What can hang from each mark
L: D F
P: S
M: S
J: G Q
D: L M
G: J
H: S
Q: J S Z
U: S
S: H M P Q U
N: M
Z: Q

Known rows, with every way that one mark hangs from another
U(S(H M Q)): [-10   4  11  10 -62 -15  -4  -5   6  -8 -40   9   8  -5 -15 -20   5  63
 -33  -6  -4 -20 -45 -69  -8  27 -13   7]
N(M(S(U))): [-27   0  15  -3 -46 -18  -9 -15  21 -18 -43 -11   1   8  -1  -5   0  19
 -36  12  22  -1   1 -49  20   4  -4 -10]
L(D(M(S)) F): [-32   5  -6  14 -54 -30 -30 -30   5 -37 -10 -57  36   1  56  18 -25   1
  -5   0  45  -4 -13 -17   1  21 -13  -5]
Z(Q(J(G) S)): [-68 -13  30  17 -30 -18   5 -19 -13  11  27 -17  21  36  19  29 -14  28
 -33 -27  33 -30 -10 -23  10 -24 -14  -4]
P(S(H M Q)): [  0   0  18  10 -66 -12  28   4   5  -3 -52 -10   2  14 -24 -21   7  51
 -17  -6  -3 -35 -29 -52 -19  11   2   0]
N(M(S(H Q(J) U))): [-38 -13  17   0 -61 -42  -7 -14  16 -51 -51 -13  -5   3 -34  -2   2  77
 -35   3   6 -18 -10 -67   9  19 -15   0]
S(H M P U): [-15  -1 -13  -8 -38 -29  33  -1  21 -36 -41   2   6  -4 -28 -29   0  48
 -33  11   0 -18  -9 -80  20  38  -4   4]
S(P Q U): [-18   1   2 -10 -34 -10  35 -12  26 -44 -17   2   4  -2   1 -21  -7  58
 -31  -8   6 -27 -52 -59  18  27  -4  -6]
N(M(S(H Q U))): [-11  -4  22  -8 -64 -30   5 -16  16 -38 -61  -7  -1   3 -33  -8  -2  69
 -33  12  -3  -9 -23 -63  -1  25  -5  -7]
H(S): [-33   4  15   9 -12  -4 -17  -8  12   0  -8  -3   1   8  54  23   8  24
  -9  -6  12  -3 -11 -12  -1 -29  -7 -10]
P(S(H Q(J Z) U)): [ -6  -8  24  20 -44 -40  21  12  11 -22 -34   4   1  16 -34 -11  20  70
 -21 -27 -11 -42  28 -66  14  -4  -2  10]
N(M(S(H Q(J)))): [-48 -12  16   5 -63 -40 -17 -15   7 -42 -41 -24   1   1 -18   5   1  65
 -38  -8   9 -24 -27 -45 -15   8 -14   1]
G(J(Q(S(U) Z))): [ 11   1   1  26 -23 -27   9   9  14  -9  10  27   6  10   9  -3   4  21
 -43 -17  12 -29  58 -53  34 -30 -21  -9]
G(J(Q(S(M) Z))): [  9  -1 -12  25 -45 -19   6  17   9  16   7  14  10   5  16 -15   7   0
 -49 -16  15 -44  27 -48  15 -30 -23  -5]
D(L M): [  1   5  13   1 -15 -14  27 -11  16  -5   8 -35  10  32  12  26 -20  -5
 -17  -2  42  -8  -5  18   5  -1 -21  -7]
Q(J(G) Z): [-31 -13  26  19  -9 -29 -11  12   0  28  32   6  22  23  23   1   5   2
 -19 -35  30 -18  32 -21  19 -15 -16  13]
J(Q): [-16  -8  23   9 -10  -8  -8  -5   2 -11  23  -3  12  23  31   1  -9   8
 -37 -14  22 -19   2 -15   6  -3 -16  -1]
P(S(H U)): [ -9   7  26  15 -25 -28  23  -1   9 -24 -44  -2   0  23 -26   2   8  49
 -12  -3   2  -6  39 -49  11   0   6  -2]
M(S(U)): [-22   3  21   8 -31 -18  13 -23  17 -48 -35  -3   8  12   8 -12   1  23
 -20   4  19 -13  16 -42  16   6  -1 -11]
Z(Q(S)): [-49   1  19  12 -26  -8  19 -26  -5  -9  -2 -21  20  22  17  27 -15  23
 -39 -15  14 -29 -33 -15  -7 -25   4 -15]
L(D(M(S(U))) F): [-23   4  -7   8 -54 -32 -20 -30  16 -46 -21 -45  30   2  41   8 -23  15
  -1  10  43   1   7 -41  23  34 -12  -8]
H(S(U)): [-22   5  14   3 -12  -4  -3  -7  25 -11 -19   9  -8   9  37  16  13  37
  -6   5   8   2  11 -38  21 -17  -7 -12]
U(S(H M P Q)): [-21   1  -8   2 -75 -20   7  -5  13 -18 -48   8   7 -14 -17 -29   6  76
 -51  -7 -10 -33 -73 -89  -4  39 -14   9]
L(D(M(S(H))) F): [-27   4  -5  15 -52 -48 -27 -31  -1 -50 -24 -56  36   0  29  24 -24  28
  -2   0  30   2   2 -25  -8  32 -11  -4]
Z(Q(J S(H M))): [-61 -12   2  14 -44 -33  19 -16  -4 -23 -18 -24  13  13 -20  16  -6  47
 -44 -11   8 -46 -12 -46  -4 -10  -6  -1]
P(S(H M Q(J) U)): [-15  -9  12  12 -63 -27  27   6  13 -30 -50  -6  -8  13 -40 -23  13  70
 -17  -2   4 -41   5 -80  14  17  -8   9]
L(D): [-38   6  12  12 -13 -15 -24 -10   4 -20   8 -46  -3   3  33  13  -9   5
  -7  -9  29   3  -8 -10   3   9  -2   0]
D(L M(S(H P Q))): [  6  -3  10  -7 -71 -35  53 -28  20 -57 -47 -36   4  16 -20   3 -15  65
 -34   3  13 -35 -54 -30 -14  36 -25 -11]
M(S(H P Q(Z) U)): [  3  -5  10   0 -61 -40  39 -10  22 -55 -59   9   8  -3 -25 -34   9  77
 -41 -13 -23 -42 -20 -83   4  31  -2  -4]
D(L(F) M(S(H))): [ -1   3  -1   9 -50 -45  15 -28   7 -44 -22 -31  49  26   4  20 -16  25
 -23   1  32  -3   8 -15 -13  19 -22 -12]
Z(Q): [-44   5  21   4 -10   0   3 -32  -3 -24  -2 -18  21  24  19  13 -22   2
 -25 -17  24 -18 -46 -10   3  -2  11 -22]
Z(Q(J(G) S(H U))): [-53 -14  31  13 -29 -37  22 -17  -9 -15   3  -3  15  36 -25  29 -11  69
 -28 -13  15 -20  27 -54  21  -3 -15  -1]

Rows
[ -7   1 -10   6 -78  -7   6   6  22  16 -29  16  12 -13   6 -46  15  38
 -59 -20  -8 -51 -74 -84  11  21 -13  12] -> U(S(M P Q(Z)))
[-37 -16  23  27 -24 -36   7  17   0  43  34   1  21  21  21  14  10  22
 -33 -32  20 -30  45 -27  11 -40 -24  21] -> Q(J(G) S Z)
[ 21 -22  22   9 -50 -14  27  28   8  63  19  28  10  34   6 -27  12  19
 -47  -1   7 -36  51 -70  30  -3 -34  20] -> J(G Q(S(M U) Z))
[-32  -2  18   3 -46 -35 -18 -14   3 -20 -48 -21   8   7 -11  10  -2  32
 -37   3   8   1  -3 -32 -11   1  -4  -7] -> N(M(S(H)))
[-31 -11   5   8 -40 -28  11   0   8 -35 -17 -11   7  -1 -19 -14  -1  54
 -22 -11   8 -35 -24 -46  -7  18 -12  11] -> S(H M Q(J))
[ -4  -6   1  16 -41 -36  30  18   6  23 -22  -1  16   1 -16  -7  15  34
 -42  -8 -14 -35  28 -43 -15 -19  -7  16] -> Q(S(H M) Z)
[ 10 -15  39  14 -16 -13  -8  13  -5  46  42  17  21  40  33  -9   1  -3
 -30 -28  20 -20  26 -22  16  -4 -25   9] -> J(G Q(Z))
[ -8 -13  41  27 -49 -35   9  16  -7  23  -8   3  11  31 -16  -6  15  55
 -12 -40   3 -36  18 -47  -4  -8 -13  15] -> P(S(H Q(J(G) Z)))
[-63 -11  32  11 -14 -12 -11 -23 -12  -2  28 -14  23  38  21  18 -19   8
 -17 -28  43 -19 -23 -18  20   0  -6 -12] -> Z(Q(J(G)))
[  8   4   5  25 -11 -19 -18   3   3 -12  20  18  14  11  29  -5  -5 -10
 -31 -31  24 -22  23 -23  22 -19 -13 -16] -> G(J(Q(Z)))
[-41 -15  37  15 -54 -19  -2 -18   1 -23  -3  -7  14  21  22  -8  -1  42
 -16 -19  33 -28 -17 -35   0   6 -20   0] -> M(S(Q(J(G))))
[-28  -1   1   0 -53 -23  21 -26  20 -40 -35 -28  17   1  29   2 -18  18
 -30   0  28 -32 -34 -21   7  10 -12  -7] -> D(M(S(P)))
[-48 -12  -8  19 -30 -61  22  10  11 -16  -5  -9  15  -5 -12  10  13  64
 -59 -33 -12 -47  25 -52  -2 -25 -16  22] -> Q(J S(H P) Z)
[-27  -4  24  -4 -63  -7 -11 -17  13 -14 -37 -20   4   5  10  -8  -3  30
 -37   0  15 -18 -58 -32 -12   1  -4 -11] -> N(M(S(Q)))
[-40 -11   5   3 -61 -46  25 -21  21 -92 -50  -7   2  -6 -26 -18   2  95
 -40  -8  -1 -40 -20 -82  11  34 -13   0] -> M(S(H P Q(J) U))
[-24 -20  13  23 -43 -48  17  25  -2  42   6   5  16  14 -15  -2  17  38
 -34 -19   5 -33  52 -51   3 -17 -27  28] -> Q(J(G) S(H M) Z)
[  2 -14   3   6 -36 -48  37  14  14  -8  -7  15   9  10 -17  -8  10  72
 -69 -14 -23 -41  38 -77  17   0 -24  17] -> J(Q(S(H P U) Z))
[-47   0   0  -5 -59 -20 -10 -16  17 -20 -39 -25   9  -1  14  -6  -1  19
 -55  -1  19 -17 -48 -46   4   2  -4  -7] -> N(M(S(P)))
[  6  -5 -12 -10 -64   0  25  11  40   8 -40  20 -10  -8  19 -36  25  54
 -30   0 -18 -48 -52 -87  22  11 -10  -2] -> H(S(M P Q(Z) U))
[-21   0   8  -5 -62 -15  34 -25  27 -64 -48  -2   5   0   3 -31  -1  62
 -37   0   5 -36 -50 -70  11  30  -2 -10] -> M(S(P Q U))
[-12  -3  14  20 -19 -42  23  10   2   9  -8  -1  19   6  -9  15   9  44
 -39 -21 -16 -23  36 -24 -17 -30  -7  12] -> Q(S(H) Z)
[-26 -14  22  20 -24 -37  17  18  11  31  23  12  14  22   4   6  13  34
 -31 -20  17 -26  67 -49  32 -27 -24  20] -> Q(J(G) S(U) Z)
[-72  -9 -10  15 -31 -36  19  -4  14 -27   7 -20  12  -3  18  14   4  46
 -55 -20  18 -40  -7 -41   6 -28 -19  14] -> Q(J S(P))
[-29 -11 -15  -7 -54 -36  34  -3  25 -57 -33  -1  -2  -8 -37 -33   3  80
 -35  -2   1 -43 -32 -91  21  43 -15   8] -> S(H M P Q(J) U)
[  9  -5 -13 -10 -56 -10  42  10  32  -8 -28  12   6  -7 -10 -55   8  35
 -40  -7  -6 -49 -45 -82  24  29  -4   4] -> S(M P Q(Z) U)
[ -7   4  -2   7 -51 -28  12 -31  14 -30  -7 -32  49  29  29  15 -17  -2
 -27  -1  49  -8  -7  -7  -2  10 -21 -14] -> D(L(F) M(S))
[-19  -2  -9 -10 -55  -3  31  -4  19 -19 -21  -7  10  -8   7 -37  -4  34
 -38  -7   7 -42 -81 -54  -1  28  -4  -1] -> S(M P Q)
[ -1   1  -8   5 -77 -25   9   7  17   3 -44  18  12 -15 -20 -40  16  66
 -55 -19 -25 -45 -58 -92  -2  31 -13  15] -> U(S(H M P Q(Z)))
[  2   1   2  30 -25 -26  -1   8   3   3  20  17  15   9  26   7   3   9
 -46 -29  15 -33  38 -29  11 -44 -21 -10] -> G(J(Q(S Z)))
[-55 -14  21  22 -23 -29   5   1  -1  18  31  -7  16  21  23  24   0  32
 -27 -19  33 -17  32 -21   8 -31 -26  16] -> Q(J(G) S)
[-28 -10  14  15 -22 -23   2   5  14 -12  12  -3  14   3  14  -9   6  26
 -27 -37  10 -42 -17 -23   3 -12  -9   8] -> S(Q(J Z))
[-26   0 -13  -3 -38 -28  22  -3  11 -25 -30  -9  12  -5 -14 -20   0  36
 -37  -3   4 -22 -27 -54  -1  25  -6   4] -> S(H M P)
[-41   0   2  -3 -36 -31  45 -28   9 -45 -32 -10  12  11 -27  14 -12  77
 -51  -7 -11 -31 -25 -67  11   8   4 -12] -> Z(Q(S(H P U)))
[-29 -11   8  21 -17 -57  22  14  15 -17  -9   6  10   4 -26  13  15  63
 -39 -19  -7 -28  72 -54  14 -26 -14  20] -> Q(J S(H U) Z)
[ -9 -14  28  10 -27 -22  11  12  12  11  19  19  12  20   1 -19   5  40
 -13 -27  18 -26  14 -50  31   9 -18  11] -> S(Q(J(G) Z) U)
[-35  -7  -2  17 -56 -47 -11   3  13 -25 -22  12  13 -14 -12 -12  14  83
 -58 -39 -15 -44 -35 -79   7  13 -19  20] -> U(S(H P Q(J Z)))
[-14  -2   6  -3 -52  13   2  -1  20   7 -26   1  -6   0  39  -9  11  38
 -10   4   4 -28 -58 -37  -8  -5  -9  -9] -> H(S(M Q))
[-45  -7 -14   9 -76 -32  -5  -4  14 -33 -36   2   5 -17 -19 -23   8  82
 -54 -15  -1 -43 -58 -95   7  33 -23  17] -> U(S(H M P Q(J)))
[-18 -15  31  14 -27 -21   0  10   2  20  29   8  19  19  18 -10   4  27
 -16 -36  21 -32  -6 -27   9  -4 -19  11] -> S(Q(J(G) Z))
[-11  -2 -11 -14 -63   6  24  -4  37 -15 -43  10 -14  -8  23 -25  14  64
 -24  12  -5 -35 -66 -82  19  20 -13  -7] -> H(S(M P Q U))
